Each row comes from the steps of one path. Every step used is in the known rows, and no mark comes twice. Write the path behind each row, first mark first.
Known rows
R, V, E: [-0.68  1.05 -2.06 -0.69 -0.85  0.35  0.31 -2.60  2.01 -0.56  0.76  0.01
  3.29 -1.41 -0.74 -0.92  1.86 -2.17  1.63  2.79 -1.28]
E, V, R, P: [ 1.06  2.51 -0.78 -1.44  0.25 -1.76  3.30 -1.06  5.28  0.34  0.66 -1.46
  5.04 -1.05 -1.46  4.49  0.24 -0.23  1.70  2.58 -5.03]
B, N, R, P, L, V: [ 0.61  6.43  1.73 -2.80  1.50 -3.29  4.20 -0.59  1.77 -2.51  4.59 -2.86
  4.98 -4.63 -2.63  2.65 -5.18  1.65  0.88  4.26 -3.19]
B, N: [ 1.25  1.63  0.97  0.66  0.84  0.71  2.22 -0.88 -0.61 -2.02  2.85 -1.68
  0.85 -1.78  1.03 -0.64 -1.69 -2.12  2.40  2.41  2.60]
V, E: [ 0.17  0.23 -1.94  0.07 -2.18  1.16  0.07 -4.02  0.57 -0.55  0.76  2.32
  1.91  0.73  0.79 -1.77 -0.02 -3.63  0.02  3.47  0.21]
S, R, P, L, N: [-0.21  6.52 -0.31 -2.19  0.21 -3.59  1.06 -3.02  3.66 -2.92  3.65  0.39
  5.41 -3.67  0.21  1.06 -3.02 -1.24  4.54  2.86 -4.18]
S, R: [-0.57  1.89  0.91 -1.29 -1.85 -0.40 -0.98 -5.26  2.45 -0.62 -0.43  2.40
 -0.51 -0.37  1.02 -0.12 -2.68 -3.69  0.22  3.47 -0.23]
N, R, P, L, V: [ 0.57  5.80 -0.83 -3.89 -0.46 -2.73  3.32 -2.88  2.01 -2.17  2.04  0.21
  4.33 -3.74 -4.42  2.87 -4.39  1.15 -0.15  3.97 -4.95]
V, R, S, L: [ 0.47  5.59 -1.92 -2.02 -0.87 -1.75 -1.58 -6.90  2.40  0.74 -2.98 -0.15
 -1.24 -0.02 -2.49 -2.18 -5.13 -0.04  2.41  3.61 -3.17]
U, N: [ 1.70 -0.54  1.97  1.85 -0.32  1.39  1.26 -3.18  1.06 -0.39  3.01  1.08
  1.42 -2.46  0.75 -0.46 -0.35 -2.71  2.55  0.27  3.12]
N, R, P: [-0.02  2.49  0.25  1.00 -0.91 -0.61  2.32 -2.49  0.23 -1.70  1.60  3.19
  1.26 -0.05 -2.59  3.46 -2.04 -2.31  0.48  3.61 -1.88]
S, L: [ 1.79  3.31 -3.90 -2.52  0.34  0.39 -0.80 -4.73 -0.59 -2.65  1.15  0.82
 -1.66 -1.44 -2.36 -2.24 -2.69 -1.12  1.82  3.09 -1.23]
S, R, P, L, V: [ 0.29  7.57 -0.53 -5.14 -0.03 -3.56  1.56 -4.18  5.28 -1.89  2.26  0.05
  4.28 -4.06 -2.24  2.39 -4.81  1.01  1.29  3.80 -5.91]
P, L, N, R, S: [-2.10  3.79 -1.34 -1.42 -2.01 -2.83  0.72 -3.98 -0.21 -0.56  0.29  0.69
  2.49 -3.36 -2.25 -1.99 -4.34 -1.03  4.27  2.65 -0.47]
N, R, V, E: [-2.27  0.16  0.10 -0.88 -1.67 -0.44 -0.22 -3.56  1.18  0.21 -0.12  0.95
  2.49 -0.65 -1.29  0.11  0.47 -3.00 -1.17  4.05 -1.71]
V, R, S: [-0.29  3.30  0.23  0.33 -2.54 -1.04  0.60 -5.43  2.75  2.25 -3.97  0.59
  0.81  0.54 -0.54 -0.39 -3.40 -1.16  2.06  3.10 -0.98]
P, L: [ 1.99  2.98 -2.45 -3.29 -1.49  0.19  2.05 -3.67 -1.05 -2.12  0.94  0.34
  1.53 -2.07 -1.98 -2.22 -1.98 -0.88  1.70  2.86 -1.33]
U, N, R, P, L: [ 1.98  3.34  3.32  0.15 -0.55 -1.52  2.66 -3.19  0.74 -1.36  4.89  1.96
  3.92 -3.07 -2.62  1.88 -2.58 -1.33  1.47  2.50 -2.60]
B, N, R, S: [-1.43  2.37  2.99  1.82 -0.89 -1.26  1.21 -2.73 -0.66  0.73  0.13  0.27
 -0.66 -1.22 -1.15  0.01 -4.33 -2.29  2.74  3.64  2.45]
B, N, R, P, L: [ 1.44  5.59  2.32 -0.57  0.62 -2.21  3.82 -0.88 -0.77 -2.87  4.67 -0.76
  3.42 -2.31 -2.13  1.56 -4.02 -0.51  1.33  4.83 -3.01]
N, R, S: [-1.75  1.77 -0.08  0.57 -2.73 -0.81  0.43 -4.88 -0.19  1.15 -2.37  3.03
 -1.64 -0.15 -2.70  0.11 -3.68 -2.58  1.81  3.31  0.65]
E, V, R, P, L: [ 1.90  4.38 -1.49 -4.61 -0.36 -2.83  3.86 -1.54  4.07 -0.58  1.27 -2.51
  6.41 -2.47 -2.65  2.72 -0.90  1.55  2.06  3.23 -7.71]
R, S, L: [ 0.56  5.11 -4.32 -1.99 -0.48 -0.65 -1.28 -5.61 -0.03 -0.59 -0.60  1.25
 -2.33 -1.65 -3.86 -2.72 -4.14 -0.56  5.07  2.55 -1.01]
B, N, R: [-0.19  0.72  3.19  1.22 -0.12 -0.22  1.67 -2.03 -1.09 -1.30  2.25 -0.60
  0.16 -0.73  0.51  0.31 -3.09 -2.87 -0.14  3.83  2.32]

Write each row's path
[-0.67  1.52 -1.07 -1.78 -1.85 -1.89  1.18 -3.49  4.56  3.03 -3.14 -1.57
  2.33 -1.37 -1.58  1.11 -1.30 -0.35  3.13  1.96 -2.28] : E, V, R, S
[ 0.78  4.27 -2.02 -3.56  0.89 -3.73  3.50 -0.33  5.36 -1.58  3.05 -3.82
  8.94 -4.48 -0.97  2.62 -0.68  1.37  4.41  1.81 -6.20] : E, V, R, P, L, N
[ 1.40  6.02 -0.60 -1.33  0.18 -2.96  2.86 -2.37  3.70 -2.43  2.20 -1.63
  7.43 -2.55  0.08  0.90 -2.83  0.69  3.35  2.78 -4.96] : V, R, P, L, N
[ 0.34 -0.23 -0.57 -2.62 -0.88 -0.76  1.78 -2.44  3.74  0.96 -1.43 -2.19
  3.27 -1.17 -0.23  1.70  0.06 -1.24  0.02  2.32 -2.40] : E, V, R
[-0.68  5.44 -2.23 -1.12  0.31 -2.77 -1.88 -5.72  3.38  0.01 -1.37 -1.88
  1.53 -2.20 -0.72 -2.37 -4.78  0.01  5.21  2.44 -1.77] : V, R, S, L, N
[-0.78 -0.55  4.03  1.22  0.05 -0.23  0.96 -2.86  1.96  0.11  1.81 -0.14
  2.35 -3.75 -1.48  1.71  0.03 -2.07  1.56  0.88  1.32] : U, N, R, V
[-0.08  3.63 -3.16 -3.99 -0.04 -2.55 -0.99 -4.88  4.30  1.80 -2.22 -2.46
  0.62 -1.97 -3.54 -0.82 -3.11  0.55  3.45  2.79 -4.27] : E, V, R, S, L
[-1.28  2.79  0.79 -2.28 -0.34 -1.31 -0.56 -3.82  3.84 -0.57 -0.77 -0.13
  0.98 -2.58 -0.87  1.07 -0.81 -2.20  2.17  2.93 -1.58] : S, R, V
[-0.29  5.93 -4.96 -3.60  0.60 -1.84 -1.09 -5.33  2.42 -0.41 -0.78 -1.13
 -0.84 -3.91 -4.58 -1.65 -5.40  1.51  4.15  1.94 -1.33] : R, S, L, V
[ 2.73  5.75 -2.62 -2.07 -0.35 -0.83  3.71 -1.99  0.15 -2.98  2.75  1.10
  3.34 -1.85 -3.27  0.63 -1.94  0.12  3.29  3.09 -4.33] : R, P, L
[-0.70  2.08 -0.60 -2.36 -1.15 -1.74  0.98 -3.45 -0.81 -2.74  2.03  0.36
  3.32 -3.19 -0.80 -1.38 -2.96 -1.61  1.49  3.01 -0.33] : P, L, N, R
[-0.02  6.45 -1.51 -4.99 -1.83 -3.19  1.70 -5.82  4.61  1.66 -3.49 -2.52
  3.88 -3.17 -2.40 -1.06 -5.66  2.26  1.34  3.19 -3.76] : P, L, V, R, S
[-0.88  1.17 -2.59 -2.01 -1.15  0.31  0.16 -4.02  3.09 -0.50  1.19  0.44
  3.32 -1.77  0.22 -0.49 -1.32 -1.41 -0.96  2.81 -0.16] : L, V, E
[ 0.86  4.53 -1.98 -4.82  0.86 -1.49 -0.84 -6.25  4.53 -0.92 -0.91 -2.99
  1.36 -2.27 -1.39 -0.58 -5.00  1.42 -1.28  3.60 -3.54] : S, L, V, R
[-1.16  4.03 -1.79 -1.72 -1.31 -1.50 -1.74 -6.53 -0.91 -0.20 -1.27  2.21
 -3.32 -0.66 -4.68 -1.52 -5.39 -1.59  2.30  3.90 -1.30] : N, R, S, L
[ 0.98  4.40  2.89 -1.78  0.09 -2.37  3.02 -3.08  3.36 -1.18  4.72 -0.14
  5.48 -5.45 -2.82  3.16 -3.65  0.73  0.69  2.05 -2.93] : U, N, R, P, L, V
[-0.86  5.00 -4.76 -0.82  0.84 -1.60 -1.71 -4.18  0.78 -1.80  1.07 -0.15
  0.09 -3.47 -2.27 -2.78 -3.58 -0.57  7.58  1.30  0.37] : R, S, L, N
[-2.59  2.48 -2.07 -2.07  1.13 -2.20 -3.04 -3.94  1.89 -2.01  2.59 -0.88
  3.25 -3.28 -1.36 -1.75 -0.92 -1.79  1.78  3.68 -2.39] : S, L, N, R, V, E
[-0.34  4.65 -2.18 -0.34  2.01 -2.20 -0.35 -2.81  0.80 -3.90  4.26  1.02
  1.90 -2.53 -2.70  1.49 -3.43 -1.09  3.45  3.05 -2.82] : S, L, N, R, P
[ 1.33  4.56 -0.97 -5.60 -1.03 -1.96  1.89 -4.89  4.12 -0.43 -1.50 -3.13
  4.50 -2.88 -0.96 -0.65 -4.34  1.76 -1.51  3.45 -3.77] : P, L, V, R
[-0.95  1.50  2.84  0.04  1.23 -1.09  2.09 -0.46  0.28 -1.27  1.72 -2.83
  1.61 -2.85 -1.30  1.36 -1.27 -1.39  1.44  3.28  0.97] : B, N, R, V
[-3.07  1.77 -0.43  1.74 -1.53 -1.94 -0.03 -3.44  0.53  0.02 -0.65  1.63
  1.06 -2.08 -0.92 -0.14 -3.07 -2.30  4.15  1.73  2.12] : L, N, R, S
[-1.26  3.83 -3.57 -3.05  0.91 -3.48 -1.60 -3.69  4.97  0.86 -0.65 -3.92
  3.16 -4.17 -1.72 -0.84 -2.80  0.70  6.04  1.53 -3.17] : E, V, R, S, L, N
[ 0.38  2.96 -4.31 -1.70  1.55 -0.49 -1.26 -3.40  0.13 -3.76  2.91 -0.74
  1.00 -3.50 -0.62 -2.51 -2.59 -1.15  4.67  1.54  0.21] : S, L, N
[ 0.95  5.10 -0.14 -1.25  0.50 -1.95  3.00 -2.97  6.26 -0.48 -0.19 -1.44
  4.99 -1.55 -0.99  4.14 -2.89  1.20 -0.09  2.79 -4.07] : L, V, R, P
[ 1.90  6.64 -3.31 -4.19  0.45 -1.97  4.00 -1.81  2.49 -2.72  2.91 -1.02
  4.94 -4.41 -3.70  2.02 -3.27  1.92  2.46  2.37 -4.46] : R, P, L, V
[ 1.28  5.47 -3.22 -1.38  0.90 -1.99  3.31 -0.79  1.14 -4.07  4.49 -0.27
  5.82 -3.96 -1.32  0.62 -1.62  0.14  5.71  1.65 -2.89] : R, P, L, N
[-1.86  3.13 -2.24 -2.29  2.25 -2.13 -1.35 -2.96  1.08 -2.95  1.95 -2.26
  1.64 -4.62 -3.03 -0.56 -1.99 -0.60  3.37  2.25 -1.27] : S, L, N, R, V
[-1.05  4.40 -0.71 -1.87 -1.44 -2.06  0.88 -5.46  5.53  2.26 -4.08 -1.53
  2.42 -1.83 -1.23  0.65 -4.62  0.82  1.34  2.52 -1.26] : L, V, R, S
[-0.47  4.98 -0.98 -3.52 -1.67 -2.59  1.79 -4.00  2.63 -1.40  3.00  1.34
  6.02 -2.49 -2.86  1.52 -3.47  0.26 -1.90  5.08 -5.80] : N, R, P, L, V, E
